Known rows, with every step that occurs:
ruzen -> vafem -> nabi -> ziso -> todako: [ 2.13  2.17  1.25 -1.32  1.19 -1.11  3.81  3.21 -2.93 -1.23 -2.31  2.24
  0.28 -6.56  2.56 -1.42  0.29  1.58  0.58  4.52  0.32  1.15 -1.81]
tero -> vafem: [ 1.96  1.18  1.25 -3.83  2.79  0.79  2.56  1.72  0.92 -1.80 -1.48  2.11
 -0.40 -2.25  3.20  1.25  0.65  1.01  1.26  4.24 -0.03  1.97 -1.28]
ziso -> todako -> vafem -> nabi: [ 1.41  1.08  3.81 -3.28  3.72 -0.73  2.78  2.87 -0.29 -2.84 -2.20  1.95
  0.47 -2.93  2.94  2.90 -1.75 -0.58  0.38  4.90  0.35  2.32 -2.03]
ziso -> tero -> vafem -> ruzen -> gibed: [ 1.24  2.52  4.54 -4.31  2.03  2.08  1.01  1.01  0.71 -2.02 -2.13  1.67
 -0.13 -1.03  2.64  2.53  3.59 -0.44  1.16  4.00  1.13 -0.91 -1.55]
todako -> vafem: [ 2.14  0.80  3.25 -4.61  4.23 -0.63  3.05  2.03  0.62 -2.87 -1.67  2.34
 -1.35 -2.09  1.76  2.97  0.67 -1.12  1.04  3.91  0.77  3.05 -1.03]
ruzen -> gibed -> nabi -> ziso: [ 1.98  2.02  0.94 -0.60 -0.16 -0.64  2.25  3.11 -1.06 -1.67 -2.08  1.99
 -0.81 -4.52  0.84  0.18  4.29  1.49  1.84  2.81  0.91  2.46 -1.69]
rovaf -> ruzen -> vafem -> nabi: [ 2.53 -0.45 -0.14 -1.91  2.47 -1.18  4.88  1.60 -1.31 -1.66 -3.35  1.87
  0.74 -4.44  2.66 -0.73  0.11  0.78  0.86  4.49 -0.03  0.54 -2.66]
tero -> vafem -> nabi: [ 1.44  1.91  1.26 -2.32  2.97  0.58  3.17  2.33 -0.36 -1.40 -2.44  1.90
 -0.03 -2.59  4.07  0.41  1.01  1.09  1.39  4.54 -1.77  1.55 -2.53]
todako -> vafem -> nabi -> ziso -> tero: [ 1.58  3.10  6.71 -3.04  4.19 -0.78  4.04  2.86 -1.76 -3.01 -2.49  1.97
 -1.04 -3.31  2.09  1.50  2.45 -0.21  1.30  4.02 -2.20  2.93 -1.74]
todako -> vafem -> nabi: [ 1.63  1.65  3.01 -3.12  4.49 -0.76  3.55  2.34 -0.76 -2.52 -2.64  2.03
 -1.16 -2.46  2.48  2.29  0.87 -1.07  1.20  4.21 -1.02  2.29 -2.53]
gibed -> nabi -> ziso -> tero: [ 0.99  3.17  5.21 -1.93  0.80 -1.40  3.78  3.20 -1.21 -2.23 -2.26  1.49
  0.30 -3.13  1.98 -0.14  5.31  1.93  1.78  3.22 -2.91  3.36 -1.28]
gibed -> nabi -> ziso -> tero -> vafem: [ 1.25  3.40  5.34 -2.30  1.20 -0.09  3.56  2.81 -1.02 -2.25 -2.06  1.66
  0.14 -3.37  3.00  0.08  5.66  1.94  2.04  3.62 -2.51  3.01 -1.73]
ziso -> todako -> vafem: [ 1.83  0.43  4.04 -4.73  3.53 -0.55  2.21  2.36  0.82 -3.19 -1.29  2.24
  0.34 -2.58  2.20  3.91 -2.04 -0.78  0.18  4.69  1.90  2.50 -0.61]
nabi -> ziso -> tero -> vafem: [ 1.81  3.05  6.16 -3.64  2.38  0.37  3.20  2.55 -0.43 -2.33 -1.26  1.99
 -0.49 -3.17  2.49  0.74  2.69  2.01  1.07  3.91 -1.58  2.60 -0.12]
tero -> vafem -> ruzen -> gibed -> nabi: [ 1.22  1.89 -0.42 -3.24  0.98  2.35  1.64  1.60 -0.09 -1.43 -2.50  1.62
 -1.07 -2.64  2.86  0.27  5.37  0.04  1.93  3.79  1.01 -0.18 -2.89]
nabi -> ziso -> tero -> vafem -> ruzen -> gibed: [ 1.58  3.29  4.56 -3.75  1.59  1.96  2.03  2.24 -0.79 -2.07 -1.69  1.78
 -1.04 -3.68  1.74  0.30  4.64  1.15  1.13  3.66  0.10  0.45 -0.61]
nufus -> ziso -> tero -> vafem -> ruzen -> gibed -> nabi: [ 1.04  3.59  3.84 -3.10  0.21  0.57  1.86  4.61  0.49 -2.16 -2.70  1.72
  0.76 -2.00  2.24  0.07  5.31  1.03  3.35  3.53  1.16 -1.23 -2.76]
vafem -> ruzen -> gibed -> nabi -> ziso -> tero: [ 0.71  3.07  3.14 -2.34  0.09  0.79  2.06  2.70 -1.49 -1.86 -2.69  1.31
 -0.53 -3.43  0.92 -0.71  7.17  0.65  1.60  3.01 -0.12  0.25 -1.77]
nufus -> vafem -> nabi -> ziso -> tero: [ 0.94  4.09  5.49 -0.23  1.15 -1.70  5.78  2.73 -3.06 -1.84 -2.40  1.66
 -0.47 -4.41  2.18  2.00  2.67  3.66  1.81  3.63 -2.73  0.75 -1.43]
ruzen -> gibed -> nabi: [ 1.74  1.19  0.35 -1.07 -0.03 -0.77  1.48  1.87  0.10 -1.55 -2.22  1.94
  0.07 -2.54  1.28  2.20  3.30  0.23  1.81  3.08  1.74  1.62 -2.38]
ziso -> nabi: [ 0.95 -0.18  3.41 -3.30  3.05 -0.67  1.71  3.59 -0.84 -2.07 -1.94  1.52
  3.77 -2.40  1.92  1.91  1.41  1.41  0.93  3.65  0.13  2.34 -1.00]
nufus -> vafem -> ruzen -> gibed: [ 1.19  2.05  0.13 -2.12  0.23  0.36  3.47  1.45 -1.41 -1.51 -2.09  1.81
 -1.36 -3.68  1.20  2.49  3.16  1.69  1.52  3.28  2.11 -1.58 -1.29]

Rows:
[ 1.87  3.12  3.89 -1.43  0.28  0.58  1.80  2.31 -0.69 -2.04 -1.99  1.97
 -0.45 -3.72  1.93  2.17  5.16  0.95  2.19  3.37  0.89  1.85 -2.07]	ruzen -> gibed -> nabi -> ziso -> tero -> vafem
[ 1.60  0.76  2.59 -4.94  2.76  1.13  1.02  1.94  0.41 -2.97 -1.80  2.06
 -0.32 -3.12  1.48  3.08  0.01 -1.71  0.21  4.47  3.52  0.17 -1.10]	ziso -> todako -> vafem -> ruzen -> gibed
[ 1.86  2.36  3.42 -2.74  4.23 -0.69  4.24  3.50 -1.98 -2.64 -2.48  2.13
 -2.02 -4.45  1.93  0.08  1.90  0.21  1.24  3.97 -1.77  3.41 -1.81]	todako -> vafem -> nabi -> ziso
[ 1.45  2.58 -0.20 -2.85  0.86  2.50  2.26  2.43 -1.24 -1.52 -2.30  1.69
 -1.76 -4.67  2.29 -1.51  6.25  1.09  1.84  3.51  0.02  0.77 -2.26]	tero -> vafem -> ruzen -> gibed -> nabi -> ziso
[ 2.16  1.81  2.69 -1.99  0.82 -0.26  1.84  2.81 -0.94 -2.80 -1.74  2.30
 -0.85 -5.05  1.02  2.38  2.39  0.06  1.33  3.56  2.57  2.75 -1.67]	ruzen -> gibed -> nabi -> ziso -> todako -> vafem
[ 2.26 -0.80  0.04 -1.52  0.83 -0.65  2.98  1.94  0.65 -2.37 -2.88  1.60
  0.59 -3.27  1.33  1.36  2.29  0.87  1.56  3.43  1.10  1.28 -2.32]	rovaf -> ruzen -> gibed -> nabi
[ 1.03  3.29  5.56 -1.40  2.25 -1.17  3.97  3.51 -2.01 -1.84 -2.58  1.47
  0.16 -3.44  2.31 -0.56  2.61  2.05  1.11  3.91 -3.37  2.30 -1.33]	vafem -> nabi -> ziso -> tero
[ 1.65  2.41  1.34 -3.60  2.31  1.15  2.62  2.71 -1.58 -2.63 -2.47  1.94
 -2.58 -4.54  0.76  0.16  5.97 -1.09  1.66  3.14  0.97  1.44 -2.11]	todako -> vafem -> ruzen -> gibed -> nabi -> ziso
[ 1.22  1.07 -0.21 -3.36  1.23  1.12  1.33  1.94  0.00 -1.41 -2.20  1.65
 -0.91 -2.65  0.97 -0.32  2.89  0.01  0.74  3.30  1.60 -0.47 -1.29]	vafem -> ruzen -> gibed
[ 1.12  2.93  5.86 -2.81  2.77  0.34  2.65  1.73 -0.03 -1.90 -2.46  1.60
  1.09 -0.96  4.05  2.46  1.74  0.59  1.41  4.57 -1.86  1.08 -2.33]	ziso -> tero -> vafem -> nabi
[ 2.66 -1.38  0.41 -2.50  1.95 -0.38  2.55  1.44  1.22 -2.47 -2.21  1.96
  0.40 -3.09  0.92  1.61 -0.38  0.73  0.63  3.67  1.85  0.98 -1.16]	rovaf -> ruzen -> gibed
[ 0.81  2.91  3.99 -3.44  1.21  1.89  1.35  1.16  0.16 -1.93 -2.56  1.43
  0.30 -1.20  2.94  2.16  5.87 -0.35  1.89  3.88  0.51 -0.54 -2.67]	ziso -> tero -> vafem -> ruzen -> gibed -> nabi
[ 2.59 -0.14  0.97 -1.78  1.91 -1.16  5.01  2.88 -2.07 -2.02 -2.88  1.92
  1.17 -6.78  2.53 -1.59 -0.84  1.98  0.28  4.89 -0.22  0.92 -1.87]	rovaf -> ruzen -> vafem -> nabi -> ziso -> todako
[ 1.57  1.77  3.87 -2.94  2.67 -1.72  3.11  6.06  0.07 -3.04 -2.33  2.16
  0.95 -3.52  2.15  1.11 -1.95  0.81  2.05  4.58  1.05  1.31 -2.02]	nufus -> ziso -> todako -> vafem -> nabi
[ 1.17  1.08  2.12 -4.03  1.82  0.92  1.44  2.13 -0.23 -2.86 -2.35  1.83
 -0.02 -3.20  1.91  2.74  2.21 -1.70  0.94  4.24  2.66  0.54 -2.35]	ziso -> todako -> vafem -> ruzen -> gibed -> nabi
[ 1.11  1.93  2.58 -1.26  1.83 -0.97  3.60  4.35 -2.10 -1.82 -2.23  1.66
  0.65 -5.09  2.49 -1.14 -0.25  2.52  0.48  4.44 -2.44  2.67 -1.12]	vafem -> nabi -> ziso -> todako
[ 1.70  1.30  3.10 -3.07  1.61 -0.93  2.92  3.84 -0.76 -2.31 -1.17  1.96
  0.21 -5.07  1.55 -0.54 -0.65  2.53  0.11  4.11 -0.23  3.11  0.59]	nabi -> ziso -> todako
[ 1.36  1.75  2.38 -3.55  0.87 -0.30  1.74  5.39  0.20 -3.09 -2.46  1.92
  0.20 -3.56  1.27  0.60  1.83 -0.16  2.45  4.00  3.14 -0.07 -2.49]	nufus -> ziso -> todako -> vafem -> ruzen -> gibed -> nabi
[ 2.43 -0.23  0.45 -1.21  0.82 -0.60  3.61  2.51 -0.46 -2.40 -2.74  1.70
 -0.28 -5.07  0.79 -0.67  2.98  1.88  1.48  3.23  0.25  2.06 -1.66]	rovaf -> ruzen -> gibed -> nabi -> ziso
[ 2.01  3.19  3.90 -1.36  1.33 -1.24  4.15  2.47 -2.99 -1.26 -2.58  2.03
 -0.03 -4.95  2.45 -0.55  2.64  1.05  1.14  4.05 -0.92  0.99 -1.95]	ruzen -> vafem -> nabi -> ziso -> tero
[ 1.33  3.15  4.98 -3.96  2.17  0.98  2.51  2.32 -1.24 -2.93 -2.60  1.74
 -1.90 -3.57  0.84  1.36  6.51 -1.29  1.65  3.23  0.81  1.09 -2.15]	todako -> vafem -> ruzen -> gibed -> nabi -> ziso -> tero
[ 0.76  2.82  0.94 -1.14 -1.20  0.22  3.98  2.83 -2.72 -1.84 -2.07  1.54
 -0.74 -5.95  1.25  1.27  4.20  2.86  1.71  3.41  1.17 -0.71 -1.47]	nufus -> vafem -> ruzen -> gibed -> nabi -> ziso -> todako
[ 1.93  1.54  2.73 -4.28  2.29  1.10  2.02  3.08 -1.22 -2.89 -1.50  2.15
 -1.59 -5.49  0.81  0.65  1.36  0.02  0.24  4.03  2.08  1.53 -0.24]	nabi -> ziso -> todako -> vafem -> ruzen -> gibed
[ 0.92  1.93  0.49 -2.43 -0.31  0.93  1.89  3.35 -1.49 -1.75 -2.37  1.40
 -0.27 -4.87  1.28 -1.43  4.68  1.13  1.02  3.56  0.63  0.44 -1.65]	vafem -> ruzen -> gibed -> nabi -> ziso -> todako
[ 1.21  3.31  5.27 -4.46  2.52  1.61  3.24  2.48 -0.92 -2.16 -1.82  1.60
 -0.70 -3.43  2.57 -1.15  4.60  1.67  1.05  3.94 -2.16  1.32 -0.32]	nabi -> ziso -> tero -> vafem -> ruzen
